Known rows, with every way that one mark hangs from another
z_789[z_622 z_893[z_768]]: [-10.1 -24.0 -23.8  13.2  -3.2  13.2  17.7 -19.9   4.9  -8.1  21.6   7.6
  23.9 -18.0 -16.6  -4.3  21.6  -4.6  13.3  14.9   7.4  18.4   3.0   3.0
   6.2   8.3   8.0   8.0 -17.9]
z_789[z_768]: [ -9.1 -26.1 -17.0   4.0  -6.6   9.2  -0.2   3.6   2.4  23.1  19.1  -5.0
  17.8 -20.6  -1.2   3.3  32.8  -1.7  11.1   1.4   0.3   3.0 -21.0  13.6
  -9.8   6.1  -2.5   1.6 -20.6]
z_789[z_622]: [ -2.5 -22.4 -22.4  14.5 -15.6   6.8  24.3  -2.8   2.0   5.0  13.6  -0.3
  19.5   0.9 -15.9  -4.1  24.3  -7.3  12.9   4.7  10.9   0.9   1.4   2.2
  -4.7  -1.3   3.7  -3.8 -20.8]
z_893[z_207[z_622 z_768[z_479]]]: [-15.2 -21.5 -14.8 -15.2 -33.8  16.2  38.0 -17.8   3.2  20.3  12.3  -1.0
  -3.5 -11.4 -14.0 -14.5  -5.4  -3.1   9.1  -6.8  17.5  20.7  13.7  12.6
 -12.3 -14.0  20.2  32.6 -20.5]
z_479[z_207[z_768] z_893]: [-10.8 -28.7  -7.2  11.7  -5.5   7.1  14.0 -14.7 -12.1  30.0  -6.1  10.2
   0.8 -37.2   5.0  11.4  34.6   2.8  11.0  -7.5  16.3   6.5   8.3  21.9
 -33.6  -7.1  -2.0   9.5 -13.0]
z_207[z_622[z_479[z_789] z_893[z_768]]]: [-17.3 -30.8 -16.6   7.1 -23.5   8.1   3.5 -17.1   2.0 -21.5  10.9   5.9
  -2.8  -8.1 -25.8  -5.9   1.2  -4.8   0.6  -8.4  13.1  13.7  35.0   4.8
 -17.6 -20.5   9.5  21.8 -33.9]
z_622[z_479 z_768 z_893]: [-12.8 -24.0 -22.8  -7.1 -23.7  -9.5  -4.6  15.0  12.0 -27.3  33.9  -4.2
   0.5  -3.3 -45.1   4.5 -21.8   4.5   7.7  -5.7  -2.1  -0.6  23.3  13.1
 -24.7 -30.5  -9.0  10.1 -54.9]
z_622[z_768[z_479] z_893]: [-18.8 -16.9 -17.3  -5.0  -6.5   0.0  28.9  14.9  21.3 -10.0  19.9  -2.0
  -5.8   0.2 -24.3  -2.2 -16.3   7.6   5.8  -6.9   3.0  -7.4  20.3  19.7
 -28.3 -38.7  -7.4   6.3 -45.9]
z_207[z_622[z_479[z_789] z_768 z_893]]: [-13.1 -29.6 -23.6   5.6 -26.7   1.4  -4.3  -6.4  12.4 -26.6  14.9   3.3
  -4.4   5.3 -33.4  -4.5   1.1   4.1  -0.8 -11.3   8.6   8.1  38.6   8.0
 -28.7 -34.1   8.6   4.8 -39.6]
z_622[z_479[z_893[z_768]]]: [-16.3 -31.5 -13.0  -9.9 -23.3  -7.9  -6.0   0.8  -8.4  -1.4  14.2  -2.2
  11.3 -30.7 -18.5   6.9  -2.9  -3.2   5.5   4.4   8.1   3.9   5.5  10.3
 -13.0  -3.1  -6.3  17.7 -27.2]
z_789[z_622 z_768[z_479] z_893]: [ -9.5 -25.3 -27.8   6.7  -8.1  19.0  16.0  -3.7   6.2  -5.2  11.4   4.3
  29.6  -7.8 -15.1 -13.2  42.9   4.3  12.0   9.9  -2.6   4.1 -27.1   9.8
 -12.8  16.0   6.0 -17.1 -16.1]
z_893[z_207]: [ -4.8 -25.4  -9.0  -2.4 -22.9   1.0  22.1  -4.9   2.5  17.4  22.7  -4.8
   4.2 -22.4 -16.4  -2.1  -6.0   0.0  10.2   2.9  14.1   4.8   5.1   9.5
  -5.1  -4.4  11.0  36.7 -23.5]
z_622[z_479[z_789]]: [-16.5 -30.5 -13.5  -8.6 -26.2  -8.0 -12.8   6.1  -9.8 -10.0  12.0  -5.0
  12.3  -3.6  -8.3  11.2  -1.8  -2.3   8.1  -0.7   5.9   0.7  -0.8   1.6
 -20.7 -11.1  -1.3   7.7 -28.7]
z_789[z_207[z_622] z_768[z_479] z_893]: [ -2.0 -38.1 -37.0  -5.5  -4.0  13.2  -1.9  -2.4  11.7 -10.2  11.8   9.6
  21.7 -24.4 -14.8  -7.3  43.3  15.3  -0.6   1.5  -7.8  -2.1 -22.4  13.6
 -22.5  11.3  15.3  -0.9 -15.9]
z_768[z_479[z_207 z_789]]: [-21.5 -26.2  -7.1  -4.3 -11.9   1.6  23.3   4.5  -5.8   8.7 -12.9   5.8
  -0.7  -5.9  15.2   2.9  14.5   9.9   8.3  -9.3  10.5 -13.6  -7.4  10.9
 -39.8 -16.2   0.7   3.4 -23.6]
z_207[z_622[z_768[z_479]]]: [-10.2 -23.2 -27.4  -6.4 -19.9   6.0  17.4  -4.1  15.6   4.6   7.1  -1.7
  -3.0   0.7 -12.3 -10.1   6.8   5.3  -1.9  -9.8   9.8   1.5  15.1  12.0
 -21.0 -28.4  10.7  -2.4 -28.0]
z_479[z_207[z_768] z_789 z_893]: [-24.3 -34.7   4.3  20.5  -2.8   6.2   2.8 -20.7 -13.0  18.1 -15.9  17.8
   1.9 -24.5  18.5  15.9  46.6   8.3  12.0  -6.0  19.3  11.4  22.5  17.2
 -46.5 -14.7   1.3   2.9  -7.6]
z_479[z_207]: [ -0.6 -26.2 -15.1  11.5  -7.9   1.0   9.9  -2.6  -8.4  20.7   4.1   4.0
   1.2 -26.4   0.9  10.0  24.2   4.2  11.0  -9.3   9.5  -8.1  -7.5  11.3
 -24.1  -2.8   0.5  13.4 -25.6]
z_622[z_893]: [ -7.0 -20.9 -13.3  11.9  -1.3   4.8  24.0   2.8   2.8  -1.5  17.7  -3.3
   0.3 -12.6 -19.6   6.4  -7.2  -7.6   7.1  -5.0   9.2  -3.3  13.4  12.5
 -12.7 -20.5  -3.5  23.5 -33.1]
z_893[z_768]: [-21.4 -22.8 -10.7  -2.9  -5.0   6.1  16.0  -9.6   2.7  17.3  22.4   0.1
   8.4 -30.0   1.5   4.0   3.1  -6.2  11.7   5.6  10.2  15.4   5.4   8.5
   4.8  -3.6  -2.0  27.9 -25.5]

Rows
[-12.2 -38.3 -20.9  -7.0 -20.1  -5.2 -27.8   5.8  -5.2 -20.2  18.9   2.1
  22.2 -13.1 -14.1  11.2  18.5   6.4   7.9   4.5  -3.7   2.0 -11.0   3.1
 -23.5   3.0   2.4   4.4 -25.6] -> z_622[z_479[z_789[z_207 z_768 z_893]]]
[-15.5 -35.6 -10.4  23.1  -3.4  10.8  -6.9 -31.6  -3.6  -4.7  -6.4  20.4
   0.1 -22.8   8.8   5.4  40.6  11.1   5.7  -6.1  13.6  13.4  20.1   6.3
 -31.8  -8.1  16.2  12.0 -16.4] -> z_479[z_207[z_622] z_789[z_893[z_768]]]
[ -6.8 -30.8 -19.1  12.8 -27.4   0.8   9.3  -7.7  -6.8  -6.7   8.9   9.2
  17.1 -16.1 -27.1  -4.4  28.5  -0.6  12.9   4.1  11.0   1.7  10.2   4.4
 -17.4   7.1   0.8   0.1 -26.7] -> z_789[z_622[z_479[z_207 z_893[z_768]]]]
[-13.5 -26.2 -15.7  -3.4 -11.2   9.4  12.2   8.1  -1.3  22.6   4.7   0.3
  10.5 -21.2   3.3  -2.3  34.3   7.0  10.7  -5.3  -0.6  -7.5 -28.4  16.9
 -26.2   5.9  -3.0  -1.6 -24.2] -> z_789[z_768[z_479[z_207]]]
[-14.1 -20.3 -16.4  15.9 -12.5  11.9  39.9  -5.9   7.0  -8.8  15.7   5.9
  11.7  -3.4 -26.6 -10.6  11.1  -7.0  13.8   3.3  11.6   4.5  18.4   6.0
  -6.6  -7.3   0.7   9.6 -31.5] -> z_789[z_622[z_893[z_768[z_479]]]]
[-18.9 -30.3 -10.0  15.7 -14.1  15.3   4.9 -26.5  -8.0  13.1  -9.0  15.3
  -2.8  -5.9  15.7   6.2  42.6   3.2  11.6 -15.7  17.2  17.9  19.5   8.1
 -38.1 -17.8  14.5   4.8 -16.0] -> z_479[z_207[z_622 z_768] z_789]
[-17.7 -30.4 -11.8  -8.6 -37.1   7.0  14.3 -25.1   5.1   3.7  27.0   4.8
  -0.6 -33.1 -27.7 -15.6  -7.5  -0.8   8.0   2.8  16.0  25.6  27.9   6.1
   2.1   0.7  17.2  50.4 -31.0] -> z_893[z_207[z_622[z_479]] z_768]
[-16.7 -30.8 -13.4  16.7  -7.0  17.5  -1.5 -32.3  -7.7   3.7  -7.7  17.0
  -0.5 -10.9  13.8   8.4  41.2   5.9   9.8 -11.6  14.1  22.2  14.3   8.7
 -36.7 -14.8  17.5   5.6 -12.0] -> z_479[z_207[z_622 z_768] z_789[z_893]]
[  2.4 -36.7 -32.1  17.6 -13.8   9.8   3.8   3.3  10.5  -2.6  24.5  11.1
  35.2 -10.9 -25.9  -6.6  65.9   5.4  14.6   9.1  -3.9  -2.2 -12.1   4.9
 -12.3  23.0   6.6 -13.4 -20.6] -> z_789[z_207 z_622 z_768]
[-24.1 -33.5   3.8  19.9 -18.7   8.2  18.8 -22.1   0.4   3.9  -1.4  13.7
  12.8  -8.7  -7.1  -2.2  32.9   1.8  12.1   9.4  24.0  20.1  37.2   9.8
 -26.5 -10.2  11.5   7.5  -4.8] -> z_479[z_789[z_622] z_893[z_207[z_768]]]
[-24.0 -23.7 -10.3 -12.0  -5.4   2.9  22.3   5.3  -0.4  -0.1  -4.9  -1.5
   7.1  -1.5  12.7   2.9  -0.1   4.8   4.7   0.0   7.8  -6.5 -10.4   9.5
 -26.9 -18.7   2.5   3.7 -18.2] -> z_768[z_479[z_789[z_893]]]
[-12.1 -27.5 -13.3  -3.5 -31.3   4.8  19.8 -12.1  14.3   4.4  13.9   2.1
  -3.4  -8.0 -19.8 -13.5  -0.2   8.4   3.6  -3.0  15.5   9.1  25.7  10.1
 -19.5 -20.1  19.6  24.8 -25.9] -> z_893[z_207[z_622[z_768[z_479[z_789]]]]]
[ -5.2 -26.8 -16.7  26.6 -18.5  17.1  21.5  -6.4  10.2  -2.9  24.9   6.5
  19.7  -7.9 -37.6 -15.4  40.0  -2.2  16.9   5.2   5.1   8.8   7.5   9.6
 -10.3  10.7   5.3   4.5 -28.3] -> z_789[z_622[z_893[z_207]] z_768]
[-18.0 -31.2 -13.5   7.3 -22.6  -9.8 -15.2   6.8   6.8 -33.8  19.4   9.3
  -5.2  -2.4 -33.9   8.3   0.1  15.1   9.9 -10.7   0.4  -1.6  32.8  11.8
 -45.7 -30.6  -6.6   5.5 -53.2] -> z_622[z_479[z_207 z_789] z_768 z_893]
[  1.6 -38.6 -30.1  12.8  -8.4  11.4  -2.1  -2.2  12.2  -3.7  20.7   9.3
  15.4 -21.3 -25.0  -4.3  46.8   6.6   3.1  -4.3  -2.0  -0.4   2.2  11.8
 -19.5   5.5   9.7   6.3 -25.3] -> z_789[z_207[z_622[z_893]] z_768]
[ -8.9 -29.2 -31.4 -13.8 -17.1  10.4  23.5  -3.4   5.2   6.8  10.5   5.4
   8.7  -8.5  -7.7  -1.7  18.0   0.7   5.5  -7.8   6.3   5.7   2.4   9.5
 -19.5 -12.4  13.4   9.9 -20.2] -> z_789[z_207[z_622 z_768[z_479]]]
[-18.9 -29.7 -17.8 -10.0  -7.9   3.3  18.6   2.4   3.6  -9.0  -5.4   4.8
   8.5  -2.7   5.6  -0.1   9.7   9.5   1.0  -1.6   6.8  -7.7  -3.9   8.1
 -29.9 -17.0   9.0   3.0 -17.8] -> z_768[z_479[z_789[z_207[z_622] z_893]]]
[ -7.1 -32.2  -8.6   7.9 -17.8   0.1  14.2 -13.5   8.6  12.1   7.0   3.2
   0.4 -29.5 -20.8  -4.8  12.6   6.2  -0.7   2.4  19.3   5.6  30.0  17.8
 -20.0 -13.9   9.8  19.5 -15.7] -> z_479[z_893[z_207[z_622[z_768]]]]
[  1.3 -41.4 -34.6   0.2 -21.4   5.1 -16.7   2.1   6.1  -4.9  21.1   5.9
  21.0 -21.0 -24.3  -3.7  46.2   7.8   3.4  -2.2  -5.0  -1.2 -10.3   8.2
 -19.1  12.1   9.9   1.6 -24.6] -> z_789[z_207[z_622[z_479]] z_768]
[-18.5 -28.9 -17.9  -4.9  -9.3   3.7  24.6   4.7   3.5 -12.9  -2.4   6.6
  16.3   2.6   0.9  -1.7  15.9   8.0   6.2   3.6   6.1  -8.5  -5.7   5.3
 -28.0 -10.6   6.9  -3.7 -17.7] -> z_768[z_479[z_789[z_207 z_622 z_893]]]
[-10.9 -29.0 -18.6  -5.3 -16.9   8.3   6.0 -24.3   3.6  -5.9  25.9   3.6
   6.9 -35.4 -21.7  -6.1  -5.1   1.4   5.6   7.2   9.3  23.7  10.8   8.1
   1.8   2.1  17.1  39.9 -22.2] -> z_789[z_893[z_207[z_622[z_479]] z_768]]
[ -8.4 -27.5 -23.1   4.7 -19.3  18.8  21.4  -9.4   9.1  -5.1  17.0   6.2
  25.9 -13.3 -26.2 -20.4  36.1   7.8  13.9  12.6   0.3   8.7 -18.7  10.2
 -11.8  20.1  13.8  -0.2 -16.8] -> z_789[z_622 z_768[z_479] z_893[z_207]]
[-12.5 -24.3 -13.1 -10.0 -34.5   2.1  15.0  -0.2  -4.9 -14.6  30.5  -3.9
  -0.5 -14.0 -43.4  -1.0 -27.7  -7.3  12.8  -5.3   8.3  12.6  18.3  10.8
 -16.0 -14.9   1.6  40.7 -43.7] -> z_622[z_479 z_893[z_207[z_768]]]
[-24.0 -26.1  -8.8 -13.9 -30.8  11.7  38.2 -21.9   9.3  11.0  15.5   5.8
  -4.7 -28.6 -16.2 -21.7  -8.7   2.7   6.3   0.7  18.2  18.6  23.2  10.6
  -3.8  -5.0  17.9  46.5 -27.6] -> z_893[z_207[z_622] z_768[z_479]]
[-22.0 -34.1  -8.8  -4.4  -9.5  -0.2  21.5   2.8   2.4  -1.8 -14.9   7.5
   5.1  -9.4   5.5  -0.6  18.1  10.9  -2.1  -1.3  13.2 -12.4  10.1  13.2
 -38.5 -19.4   4.4   0.3 -13.3] -> z_768[z_479[z_789[z_207[z_622]] z_893]]
[-21.8 -27.8  -4.1  12.2  -8.4   9.1   4.8 -15.5 -11.3  17.4  -3.2  12.0
   2.0  -9.5  21.0  15.0  35.6   3.9  17.7 -10.0  13.0  13.2   7.5   9.2
 -36.5 -13.8   4.8   6.4 -17.5] -> z_479[z_207[z_768] z_789]
[-18.8 -33.7  -4.7  19.0   2.6   5.5  -5.7 -20.8  -6.1  -0.2  -0.4  17.1
   4.9 -26.5  14.7  14.0  34.0  11.6  11.9  -0.7  10.1   8.8   8.1   7.4
 -29.2  -4.1   6.5  14.4 -18.1] -> z_479[z_207 z_789[z_893[z_768]]]
[ -6.3 -24.3 -19.0  13.4 -13.5  16.5  21.5 -20.8  -6.0  15.4   2.9   9.6
  -8.6 -18.2  -7.6   1.2  25.2  -2.1  10.6 -19.2  14.0  12.6  15.4  14.4
 -28.3 -15.8   9.1  16.1 -27.1] -> z_479[z_207[z_622[z_893] z_768]]
